Each row comes from the steps of one path. Every step used is in the known rows, and no mark comes twice. Write the path behind each row, first mark first.
In the rows, zero is written as 128.
Known rows:
E K S Y A M: [184 125 122 163 112 124 120 139 144 125 130 109 151 143 143 117 232 147
 145 145 118 157 124 135 151 114 103 122 106 100  91 142 116 105 190 142
 105 134 128 156 123 157 126  98 125 153  86 133 140 120 115 140 135 168]
S K A: [155 115 123 156 124 148 128 121 140 123  98 125 127 128 144 134 142 126
 129 151 108 118 113 139 116 111 104 109 117 123 110 126 126 123 121 123
 108 121 126 165  85 128 133 142 143 132 113 113 127  93  87 128 124 145]
J E K A Y S: [167 137 116 145  97 125 128 142 169 115  72 115 115 128 182 127 182 153
 133 146  96 149 129 126 144 113 103 108 114  87 131 144 133 119 172 129
  81 127 103 223 119 167 125 105 122 118  53 148 131 125 101 127 138 144]
A M B S K J R: [148 129 128 176 111 140 134 130 149 133  94 108 138 132 105 110 187 131
 127 206 112  89 140 163 137 129 141 112 141  65 125 162 107 116 133 120
  61 120 122 228  75 106 105  94 149 148 163 128 116 114  85 123 113 161]
J K S B: [171 118 125 131 129 139 130 136 128 133  93 117 143 114 115 110 205 151
 124 122 146 117 137 141 147 133 125 128  84 120 101 144 122 129 164 110
 112 131 132 125 120 102 144 123  97 145 109 117 118 117 125 118 128 158]
M J: [103 125 133 117 117 123 128 134 123 125 128 125 124 134 142 125 115 120
 130 133 131 144 129 136 162 133 109 129 138 124 130 116 134 134 140 127
 124 126 133 118 134  94 131 114 140 126 131 134 128 118 154 134 119 125]
K A M B D: [134 113 120 175 105 126 138 154 152 131 138 124 113 139 132 127 149 128
 158 164  87 114 123 128 162 126 104 106 123  85  97 132 144 112 143 127
  96 113 114 208 102 151 118 113 169  98 137 142 103 109 123 132 109 131]
A Y S K J R: [186 146 123 146 110 142 128 113 162 115  81 100 137 132 148 121 169 146
 119 224 108 101 134 155 123 114 115 116 120  96 121 151 102 123 137 124
  66 122 116 217  96 150 114 102 125 143 130 125 149 113  72 115 129 140]
E K A Y S B: [180 132 112 161  94 121 120 139 150 106  87 100 120 126 162 121 208 161
 137 186 104 142 125 112 177 112 108 102  76  85  98 114 128 119 179 122
  82 115 105 194 120 137 130 119 121 124  61 127 121 107 104 133 134 146]
D B M J: [119 145 124 129  91 128 131 140 154 156 159 127 116 131 152 125 133 114
 134 201 136 149 107 136 180 130 106 132 119 136 136 125 120 122 111 142
 109 139 132 197 149 102 133 103 157 138 141 118 138 111 154 148 119 122]
E J R: [129 116 136 129 122 129 130 132 136 137 130 122 145 128 137 122 134 143
 118 179 117 120 144 136 146 138 138 127 155 121 142 124  88 117 145 137
 102 134 130 172 129 115 151 110 120 145 167 122 140 143 116 117 134 137]
Y S K J: [171 140 129 130 138 136 138 114 141 118  76 109 127 124 129 121 190 126
 116 151 126  93 112 160 134 121 117 125 136 119 127 146 123 134 121 122
  93 130 133 171 109 141 109  97 122 148 128 128 133 101  92 124 124 139]
D B M A: [128 150 116 141  90 149 129 149 159 142 145 129 121 123 143 127 170 120
 134 175 129 144 108 117 171 121 137 122 120 125 129 144 125 118 102 139
 106 150 124 244 136 136 138 114 153 132 127 122 132 108 141 143 125 136]
J E K S B M A: [179 127 122 147 102 150 130 151 147 136  92 122 133 115 130 109 233 141
 115 121 147 119 127 133 170 122 145 122  81 111 118 178 145 126 143 115
 105 148 124 235 137 124 144 101 136 138  88 133 106 130 141 128 132 196]
M B: [101 122 125 139 117 133 132 141 131 116 116 126 127 123 111 122 154 121
 135 135 134 126 130 119 147 133 139 120  89 104 118 121 137 132 133 119
 113 123 122 152 135 106 127 121 136 118 130 131 111 127 125 131 121 138]
S B K A M: [165 109 118 172  97 128 120 140 141 139 111 125 123 134 122 120 176 137
 155 154  96 125 125 142 160 111 122 110 112 103 100 126 145 115 157 113
 108 112 132 172  93 125 115 113 165 131  98 121 113 110  91 135 120 151]
M J K: [ 91 118 138 115 115 120 133 141 130 122 116 125 142 122 156 115 148 122
 140 113 131 160 137 133 153 134 111 124 137 106 132 117 131 125 161 123
 108 132 136 108 135  72 145 120 137 134 109 133 122 109 160 125 120 129]
A Y S B: [159 142 110 142 103 124 122 129 144 116  93 107 120 129 132 122 157 149
 130 188 126 123 129 121 167 119 125 119  78 101 110 129 125 129 153 120
  97 124 112 154 138 132 119 115 107 125  93 134 126 133 114 135 125 138]
B M: [156 140 126 141 115 125 130 124 144 138 151 128 119 133 132 129 132 121
 130 156 122 128 110 137 126 123 132 126 121 125 135 135 132 112 104 137
 119 140 127 173 129 135 127 117 146 131 136 123 125 137 132 134 126 130]
S Y: [133 123 122 138 127 137 121 122 127 132 140 127 148 126 123 117 133 128
 129 150 144 121 143 121 116 122 116 130  82 134 111 135 128 134 150 133
 136 133 134 120 142 110 140 129 128 141 130 125 138 134 123 133 128 145]
S B: [132 117 121 136 125 134 126 130 121 132 111 127 130 121 107 119 137 135
 126 139 140 109 131 123 140 126 137 124  89 130 112 126 132 134 143 115
 129 122 129 125 139 105 140 130 129 130 129 120 117 128 127 129 124 147]
J K A M B S: [139 128 123 176  96 133 130 155 150 126 100 116 118 132 141 118 198 129
 153 147  94 147 133 137 161 133 122 105 128  44 120 138 135 101 164 130
  65 131 112 205  76  99 116 104 136 124  99 138 102 114 109 132 113 140]
Y S K A M J R: [150 129 130 156  94 134 120 134 157 127  99 109 116 150 169 132 156 139
 153 197  87 140 115 166 177 121 100 110 130  79 121 125  99 109 136 140
  67 122 124 205  72  71 125 111 135 146 132 126 140  89 103 132 110 149]
E J K S Y: [174 115 131 136 128 139 131 129 137 135 120 112 167 119 139 104 210 141
 118 141 146 123 150 140 145 138  96 135 102 120 109 141 105 122 195 131
 103 154 142 144 138 131 154  95  88 166 124 126 137 135 115 120 134 155]
A K J R: [165 122 133 119 122 128 131 120 138 131 125 123 145 135 118 117 154 133
 116 180 110 127 129 161 101 125 124 119 153 128 136 144 115 122 136 108
  96 111 120 173  82 138 126 100 140 144 136 115 139 124  90 104 132 134]
M A: [109 129 126 129 113 143 126 144 129 111 114 127 133 128 137 127 151 121
 130 113 125 138 131 118 149 126 141 121 130 106 127 136 138 130 126 125
 122 135 125 161 122 130 132 121 138 119 115 139 123 119 137 130 125 138]
A M J: [ 99 125 134 139 105 110 122 143 132 130 137 124 122 147 137 125 106 111
 144 122 117 144 120 142 168 131 111 128 150  98 132 118 133 120 149 133
 120 128 132 118 130 105 119 100 151 132 135 142 127 117 152 139 113 130]
M J E K: [ 88 114 140 115 116 117 134 146 131 128 112 130 140 120 159 112 145 129
 126  96 138 152 141 128 150 129 117 127 137 121 144 138 139 139 164 123
 119 130 133 143 156  94 139 112 147 133 105 144 121 122 162 127 130 151]
D B: [119 139 119 131 115 134 131 139 142 150 136 130 126 123 132 128 138 133
 132 170 138 135 121 119 145 129 122 133 129 147 127 127 113 132 130 133
 124 130 128 163 141 131 135 131 130 136 132 117 141 108 127 135 129 123]
M J R: [104 123 135 118 112 131 123 135 131 132 136 124 136 135 146 122 110 137
 130 174 123 143 144 137 154 136 123 129 131 119 133 119 109 128 135 131
 106 122 130 145 121  70 140 123 139 135 153 125 138 127 146 123 121 138]

Write each row's path:
[142 121 119 123 114 123 136 131 141 110 112 125 132 136 135 131 163 131
 137 145  98 175 102 142 118 111 120 107 137 136 126 125 130 116 135 120
 102 119 115 157 100 145 122 113 137 131  64 124 131 116 104 131 133 126] : Y A K
[125 136 116 147  94 140 120 142 144 102 111 120 130 136 150 128 134 123
 129 151 112 145 139 108 152 116 125 115 119  88 118 129 142 124 140 125
 107 134 113 172 128 155 125 123 145 110  95 146 126 126 128 133 128 132] : M A Y
[185 111 126 142 139 119 144 138 120 139 139 111 142 111 131 107 236 170
 115 158 140 109 139 128 169 129 112 125  91 137  85 139 126 135 157 111
 120 113 133 162 136 139 124 131 124 130 115 123 105  99 157 120 133 158] : E K S B D
[193 119 117 140 142 135 141 130 124 147 126 118 130 123 112 114 179 159
 113 173 139  88 134 143 163 132 109 131  92 147  88 150 132 139 135 114
 121 118 129 159 123 159 121 125 117 122 134 124 112 115 142 125 122 146] : K S B D
[194 130 114 157 116 142 117 132 147 134 122 115 138 153 127 124 175 136
 144 153 115 133 121 149 145 118  99 127 111 116  96 147 119 109 167 144
 107 140 125 161 110 170 122  93 119 146 106 135 146 133 100 143 125 156] : K S Y A M
[152 154 114 137 118 135 133 135 142 156 131 122 120 122 137 122 160 147
 122 203 134 136 128 129 156 133 118 134 141 135 137 147 106 132 122 137
 104 137 124 194 127 132 113 124 110 138 123 122 137 116 132 139 127 118] : D B S
[152 127 134 127 131 141 127 122 138 135 119 122 137 135 123 119 128 138
 117 165 117  96 140 149 117 134 132 130 163 125 133 145 110 123 136 126
 106 119 126 178 103 140 134 102 137 136 171 121 139 138  95 111 129 138] : K J R
[200 127 116 161 108 136 119 130 151 134 124 114 143 144 133 116 223 145
 149 174 106 151 130 159 148 110 104 127 103 118  90 153 128 110 167 133
  99 132 136 170 106 166 102  90 139 151  76 132 142 125  91 145 131 159] : B K S Y A M
[160 147 114 144 103 161 134 130 170 106  26 111 130 127 155 117 177 119
 114 147 117 100 130 149 134 108 120 115 138  85 132 179 141 138 144 111
  72 141 113 237 111 181 117  83 134 126  89 156 136 116  82 125 126 157] : M A Y S K J E
[153 135 123 147 134 139 136 116 127 131 105 116 135 119 136 121 164 136
 112 170 126 122 130 144 121 120 123 121 121 119 127 150 117 132 107 124
 102 133 132 157  99 115 109 136 123 146 112 122 121 109 119 132 125 139] : B S K
[177 134 130 144 137 152 134 111 139 139  93 110 141 128 129 112 168 144
 102 211 120  90 142 166 109 125 128 124 158 115 134 170  99 126 116 124
  80 127 129 207  77 121 115 112 134 153 157 114 134 118  91 115 127 149] : B S K J R
[152 130 115 144 100 142 128 139 155 149 130 129 119 121 154 127 186 144
 142 193 107 153 124 133 156 116 103 119 126 139 113 129 124 127 132 126
 103 119 130 219 110 144 120 125 151 129  95 110 137  90  94 136 131 122] : D B K A
[171 142 111 147  88 140 123 139 152 100  60 100 128 124 140 106 233 140
 125 189 109 119 138 141 194 112 129 115 107  84 109 149 149 138 161 101
  73 126 123 216 118 171  98  77 149 124  72 144 118 114  96 131 126 147] : M A Y S B K J
[158 130 111 189 100 145 117 143 145 136 119 116 120 143 122 114 169 126
 147 188 111 121 142 132 153 125 105 114  85  65 101 142 134 113 159 138
  88 130 118 204  88 115 113 102 140 129 118 136 117 123  96 146 111 153] : K A M B S Y
[184 113 123 138 137 132 145 140 131 141 123 116 147 109 130 106 217 162
 125 146 137 103 144 138 156 132 110 126  96 134  88 156 129 133 159 110
 105 122 132 154 125 126 137 131 111 131 114 123 111 103 149 113 124 148] : J K S B D
[151 138 123 130 116 133 135 132 149 150 123 123 133 117 129 112 192 132
 124 183 123 122 129 144 146 123 114 134 156 150 126 145 128 136 141 117
 107 120 139 198 127 169 109  94 157 140 120 116 139 103  97 128 133 122] : D B K J
[150 141 119 144  76 113 129 143 163 126  94 111 121 122 165 108 182 140
 128 184 134 145 125 130 192 116 117 113  75  91 134 145 139 124 167 123
  77 136 116 214 167 102 132  90 146 132  75 146 117 137 153 139 126 165] : A Y S B M J E K
[112 113 138 124 122 119 141 140 137 127 114 122 154 113 146 114 175 128
 128 116 122 138 136 130 144 136 124 123 161 107 137 123 107 116 170 128
 102 146 137 141 142 119 154 105 117 147 123 128 126 128 132 118 134 131] : E J K
[192 130 125 118 129 122 132 120 127 128 128 120 130 134 121 126 178 138
 115 143 130 148 114 156 126 125 106 127 117 141 119 138 130 129 127 110
 113 121 119 134  96 144 105 108 103 140  91 119 131 114 108 117 132 134] : A K S
[150 122 131 142 137 143 136 112 135 126  93 120 141 126 119 120 152 116
 114 141 129  89 118 154 106 118 114 123 144 128 120 145 127 132 129 116
 113 125 136 155 105 142 124 112 148 146 143 120 129 107  95 120 126 142] : S K J
[124 140 123 163 105 120 130 146 136 129 119 117 115 136 113 118 167 123
 139 153 119 132 129 134 165 136 139 122 127  66 130 145 131 117 136 128
  90 130 118 176 109 110  96 102 131 126 125 144 106 132 131 140 114 136] : A M B S
[129 137 119 131 108 127 134 137 145 151 139 129 134 110 141 118 188 142
 135 180 126 148 134 125 155 121 124 132 124 148 124 135 122 135 129 121
 111 123 138 172 141 128 114 128 148 138 102 114 136  99 118 134 134 122] : D B K
[178 142 100 135 108 160 143 128 166 156  81 126 143 133 129 102 190 141
 117 217 126 134 125 161 113 110  93 122 141 157 135 192 125 135 169 122
  76 137 117 252 108 178 125  73 134 155  76 129 153 132  77 138 133 150] : D B S Y A K J E
[176 124 120 155 113 140 121 139 153 129 112 115 153 140 142 116 210 141
 151 133 113 151 130 145 132 118  99 122 115  98  93 152 118 100 192 141
  89 143 129 142 112 143 140  97 115 153  86 134 143 125 107 134 128 161] : J K S Y A M
[148 123 116 143  90 136 131 140 137 120 123 127 131 124 113 116 186 117
 128 160 127 147 107 135 150 110 144 106  83 118 119 136 149 118 113 104
 104 134 120 197 108 101 136 112 158 138  87 117 107 114 130 130 124 157] : S B M A K
[142 119 143 134 129 124 127 133 137 130 126 116 150 124 136 111 184 147
 117 158 119 118 143 136 125 131 137 124 160 110 130 134 107 120 156 127
 105 114 129 180 110 122 139 109 145 145 150 120 134 122 114 106 140 149] : E K J R
[182 149 120 144 114 136 132 111 157 109  68 100 128 133 143 123 168 130
 117 186 115 101 119 151 128 112 104 118 127 100 122 145 124 126 139 119
  79 128 120 185 109 174 104  93 129 136 108 135 140 110  83 127 127 131] : A Y S K J
[180 127 120 177 112 140 126 126 146 136 101 116 117 142 142 130 155 131
 136 172  94 126 114 156 129 114 107 108 152  84 118 147 118 107 126 133
  85 130 123 200  63 133 104 121 138 141 110 124 121 100  90 138 117 141] : B S K A M
[111 114 113 178  87 133 124 150 153 116 127 120 145 133 122 109 215 125
 166 171 103 153 140 129 157 108 127 111  81  88  96 133 144 114 170 124
  87 121 130 185 129 117 113  97 170 134  83 137 120 125  96 150 122 161] : S Y A M B K
[172 123 110 151 108 153 128 136 147 115 107 111 145 126 124 109 249 143
 139 186 124 146 141 139 160 117 109 120  42 117  81 145 141 132 158 121
  90 121 129 196 120 137 107  95 131 134  73 130 124 123  92 143 129 166] : M B K S Y A
[162 114 124 137 124 131 131 123 128 134 102 119 139 119 106 105 188 135
 121 154 132  96 139 150 144 121 132 127 126 131 111 143 149 142 152  99
 117 113 142 165 117 140 114  97 159 136 117 120 115 122  96 123 127 149] : S B K J
[146 139 125 135 128 133 134 120 135 117  92 113 127 119 141 127 186 135
 128 150 131 124 113 141 136 118 125 121 104 120 124 137 116 133 114 126
  97 132 129 152 120  99 115 127 110 147 111 124 134 100 118 131 126 139] : Y S K
[155 130 120 146 113 131 127 127 136 141 131 127 126 124 110 120 138 125
 128 161 138 108 114 133 143 122 143 123  86 128 120 134 132 120 118 124
 121 135 127 165 138 106 140 121 146 135 134 116 114 137 134 135 123 150] : S B M
[176 118 128 136 129 123 124 136 120 128 118 112 140 116 115 111 223 155
 113 133 149 124 131 127 164 130 126 125  78 124  98 131 120 133 165 114
 121 121 132 136 133 117 129 124 109 143 102 117 113 111 134 123 135 168] : E K S B
[124 107 125 176 103 128 142 163 156 128 129 124 128 125 146 118 194 131
 164 142  86 130 132 129 153 127 106 102 129  66  98 129 140 104 166 121
  79 117 117 210  98 122 133 117 161 106 116 140 100  93 129 124 111 134] : J K A M B D
[128 136 132 127 103 122 130 130 140 136 152 125 116 138 145 126 111 114
 129 159 128 143 114 145 165 128 112 126 121 120 135 123 135 117 113 138
 112 140 133 166 135 105 129 105 160 130 135 130 123 131 156 140 118 129] : B M J
